Each row was made from one walk, in order. Every step used is in the known rows, and no mark comes twice. Write each row's walk.
In the rows, zero is written as 128.
Known rows
fibu/fifo/vige: [110 129 164 151 124 149 130 124  81 126 132 194 137  97 191 130 142 112
 127 157 105 144 101 120 111 127 120 141  49]
fogav/fifo/fibu/kemul/vuleta/puso: [151 115 155 147 122 180 135 160 150 111 130 148 125  74 156 117 140 154
 105  96  67 134 172 139 144 102 146 114 125]
tulag/vige/fifo/fibu: [151 123 115 123 130 146 132 149 153 122 135 140 132 138 168 131 137  80
 133 162  62 128 143 114 143 108  39 140  90]
kemul/vuleta: [138 117 149 130  94 132 142 115 142 122 131 173 131 151 139 117  98 131
 140  98 116 128 178 135 115 102 117 105 133]
puso/vuleta/zoku: [121 138 128 131 112 130 131 114 151 130 130  57 118 135 111 119 125  97
 131 126 127 109 162 144 125 123 106 104 114]
zubi/fogav/fifo/vige: [129 144  82 151 133 135 136  76 102 124 119 149 113  91 145 119 159 121
 119 104 115 151 126 169 114 143 116 150 157]
vige/fifo/fibu/zoku/vuleta/kemul: [140 127 182 133 132 166 123 188 161 102 131 173 137 137 142 133 133  68
 147  84  73 119  84 104 153 124  42 147 107]
zoku/vuleta/kemul/fibu: [ 98 133 191 122 119 131 127 143 138 102 137 152 126 194 133 118 116 161
 152  91 136 137 155 135 159  88  91 150 147]
zubi/fogav: [128 162  95 141 144 106 133  90 109 126 122 135 111 143 127 122 142 119
 144  92 128 136 135 164 117 135 114 149 176]
vuleta/kemul: [128 148 173 132 135 128 122 163 146 107 137 122 114 118 132 138 130 161
 154 113 152 123 148 117 146 123 101 151 142]
zubi/fogav/fifo/fibu/kemul: [142 155 111 154 148 141 136 112 119 115 124 137 109  91 150 114 158 120
 137  68  91 141 156 170 136 125 124 146 169]
fifo/fogav: [135 155 103 137 155 122 120 130  95 133 125 100 120 123 159 139 125 132
 118 128 130 137  94 139 131 126 122 142 162]
puso/vuleta/kemul: [121 151 178 132 128 140 130 149 154 120 140  76 104 131 124 117 126 133
 134 113 131 117 201 136 152  95 113 127 118]
fibu/zoku/vuleta/navof: [114 130 166 121 100 121 114 130 126 130 133 122 132 160 172 128 144 123
 148 105  72 133  54 140 133 122  73 137 105]
kemul/fibu/fifo/vige: [105 112 196 147 117 143 128 149  80 114 141 196 143 136 162 115 122 161
 135 133 135 139 145 125 124 100 115 115  74]
tulag/vige/fifo/fogav/zubi: [146 136 109 121 133 151 128 130 124 131 137 137 120 149 181 129 127  90
 117 166  97 124 121 130 139 118  44 154 114]
vuleta/kemul/fibu: [121 135 202 135 130 126 121 179 134  98 145 135 120 137 124 127 119 193
 159 102 167 122 174 118 152 105  96 135 143]
kemul/vuleta/navof/fibu/fifo: [140 126 145 157 100 150 139 122 133 131 141 187 137 156 202 113 108 136
 138 107  88 139 120 169 125  90  85 111 105]
puso/vuleta/navof: [119 156 143 140 128 142 132 127 151 145 136  73 115 136 156 113 125 131
 118 134  97 133 118 159 133 102 100 121 102]
fifo/fibu/kemul: [137 123 184 146 142 141 128 184 145  99 139 109 131 137 136 131 136 137
 150  97  80 133 164 112 145  95 117 120 107]
navof/fibu/fifo/fogav: [140 116 121 166 144 159 122 139  76 128 144 153 133 134 202 119 147  97
 110 125 107 130 134 168 161  98 128 123  98]
navof/fibu/fifo: [135 103 131 162 131 161 126 137  93 125 145 168 137 137 187 114 148  95
 115 124 106 126 150 163 163  99 131 116  82]
zubi/fogav/fifo/fibu/kemul/vuleta/navof: [145 161 115 161 138 143 140 107 128 118 127 148 111  98 170 111 148 133
 144  63  78 147 140 180 129 116 102 144 167]
zubi/fogav/fifo/fibu/zoku/vuleta: [134 147  88 143 133 137 133 102 111 121 121 142 116 105 160 113 161 104
 129  60  76 140 133 173 142 127 109 146 166]
zoku/vuleta/kemul/fibu/fifo: [ 95 140 207 127 121 138 128 145 124 104 138 173 126 182 155 115 118 154
 158  92 128 136 150 137 161  87  94 155 132]
fibu/zoku: [132 118 161 121 104 119 112 143 117 128 134 113 127 118 143 133 149 114
 144 112  97 115 104 119 129 137 108 118 103]

Write each row's walk
[115 141 199 134 124 139 130 160 146 113 145  86 108 143 120 109 119 154
 137 106 142 116 219 135 157  82 111 116 120] => puso/vuleta/kemul/fibu
[ 99 126 132 149 119 151 129 109 117 128 136 160 142 194 200 118 135 123
 122 131  81 161  56 170 142  95  74 150  91] => zoku/vuleta/navof/fibu/fifo/vige
[142 119 186 148 120 139 133 171 156  93 139 119 134 146 135 130 122 133
 166  82  81 127 176 116 132  94 100 106 112] => fifo/fibu/kemul/vuleta/zoku
[145 151 119 154 136 141 141 106 124 114 124 152 109  98 153 111 148 121
 142  58  86 141 173 173 133 115 119 139 170] => zubi/fogav/fifo/fibu/kemul/vuleta
[121 157 145 147 143 164 126 137  58 136 135 177 123 116 217 120 124 115
 108 118 123 123  92 147 137 126 133 154 105] => fibu/fifo/fogav/zubi
[131  82 136 140 105 141 116 134 110 118 146 125 137 185 156 118 155  94
 121 105  93 126 136 160 166  97 105 108 101] => navof/fibu/zoku/vuleta
[102 142 170 120 123 131 128 131 144 108 132 141 122 178 138 124 122 139
 150  99 126 137 138 134 156 101  94 160 146] => zoku/vuleta/kemul
[135 129 104 161 133 143 123 135 133 138 141 115 137 151 188 125 140 145
 120 138  98 145  49 172 140 113  80 129 111] => vuleta/navof/fibu
[107 127 123 141 122 143 128 112 135 129 134 137 138 204 179 116 129 129
 124 117  88 153  69 173 150  94  79 146 124] => zoku/vuleta/navof/fibu
[138 157  83 145 141 135 136  83 110 130 119 145 107  85 144 113 155 116
 127  84 113 138 138 177 128 139 130 150 178] => zubi/fogav/fifo
[106 135 137 145 124 149 130 114 123 132 135 158 138 191 200 113 132 121
 128 117  80 152  64 174 152  94  82 151 107] => zoku/vuleta/navof/fibu/fifo
[135 118 147 131  93 135 137 130 154 123 127 179 128 173 124 126  96 181
 101 126 116 127 171 135  97 101 131  99 144] => kemul/vuleta/puso
[109 103 201 120  98 122 118 152 108 112 141 146 138 179 130 111 122 157
 147  93 119 125 143 131 144  96  99 107 118] => kemul/fibu/zoku/vuleta
[128 167 150 149 153 144 124 134  70 137 128 170 124  89 214 127 133 109
 130 129 105 132  96 142 135 122 129 152 105] => fibu/fifo/fogav
[145  94 192 161 116 153 127 147 139 105 152 139 125 190 137 117 131 152
 124 116 112 129 200 161 144  73 129  96 115] => navof/fibu/kemul/vuleta/puso
[145 152 110 156 131 137 139 100 127 112 124 140 113  97 147 116 148 116
 151  59  91 135 163 172 125 126 107 137 173] => zubi/fogav/fifo/fibu/kemul/vuleta/zoku
[118 137 188 147 137 138 124 157  72 122 139 176 133 127 177 113 115 157
 135 112 134 130 140 139 140  97 122 123 115] => kemul/fibu/fifo/fogav
[136 136 158 166 138 144 121 144 138 127 147 108 128 156 185 123 140 157
 140 132  96 145  67 170 140 102  82 132 104] => vuleta/navof/fibu/kemul
[142 147  84 147 136 136 132 111 111 122 122 137 115  84 156 116 164 108
 128  65  82 135 134 167 137 134 115 141 164] => zubi/fogav/fifo/fibu/zoku
[109 132 161 145 125 143 127 118 139 122 139 133 132 207 176 116 130 136
 140 113  84 154  80 171 150  86  80 148 120] => zoku/vuleta/navof/fibu/kemul
[121 154 214 144 142 136 119 182 107 102 145 156 118 120 167 127 121 182
 161 101 155 124 156 124 153 102  98 147 132] => vuleta/kemul/fibu/fifo/fogav
[113 148 212 138 127 145 130 163 134 116 146 106 108 131 140 108 121 148
 140 107 134 116 215 139 157  81 113 121 103] => puso/vuleta/kemul/fibu/fifo
[108 112 198 126 101 122 117 154 111 117 142 142 140 176 149 113 123 167
 149  96 110 131 111 139 141  97  82 113 115] => kemul/fibu/zoku/vuleta/navof
[110 150 201 141 130 157 129 165 114 117 149 103 106 147 155 105 113 154
 121  99 148 113 198 146 160  82 115 128 114] => puso/vuleta/kemul/fibu/fifo/fogav/zubi
[139 127 134 159 102 161 137 124 113 132 144 181 134 175 216 110 101 141
 118  98 102 136 105 177 129  92  86 117 117] => kemul/vuleta/navof/fibu/fifo/fogav/zubi
[115 127 192 115 100 120 112 145 127 113 136 124 123 153 150 131 146 123
 159  91  96 122 111 123 146 119  82 140 115] => fibu/zoku/vuleta/kemul
[151 129 207 146 137 174 132 187 175 100 131 187 132 147 124 130 116 104
 136 101  78 124 119 108 129 109  71 131 114] => vige/fifo/fibu/kemul/vuleta/puso
[137 147 252 149 117 136 132 137 155 111 143 141 114 154 152 121 111 169
 182 104 100 140 150 141 115  87  99 124 116] => fibu/kemul/vuleta/navof
[107 103 199 121  97 122 115 159 112 113 140 149 136 189 123 117 122 182
 128 104 118 124 139 130 134  95 107 105 123] => kemul/fibu/zoku/vuleta/puso
[ 98 148 197 131 130 135 125 144 113 105 137 164 123 179 166 119 117 154
 152  92 129 140 140 141 162  85  90 160 142] => zoku/vuleta/kemul/fibu/fifo/fogav
[139 119 132 131  83 123 138 104 151 118 127 151 135 148 129 128 100 121
 159 102 126 117 154 137 100 125  90 101 140] => kemul/vuleta/zoku
[129 104 106 142 113 169 133 109 116 126 125 148 131  56 155 124 153 127
  93 143 108 150 118 135 124 138 134 129 100] => fogav/fifo/vige
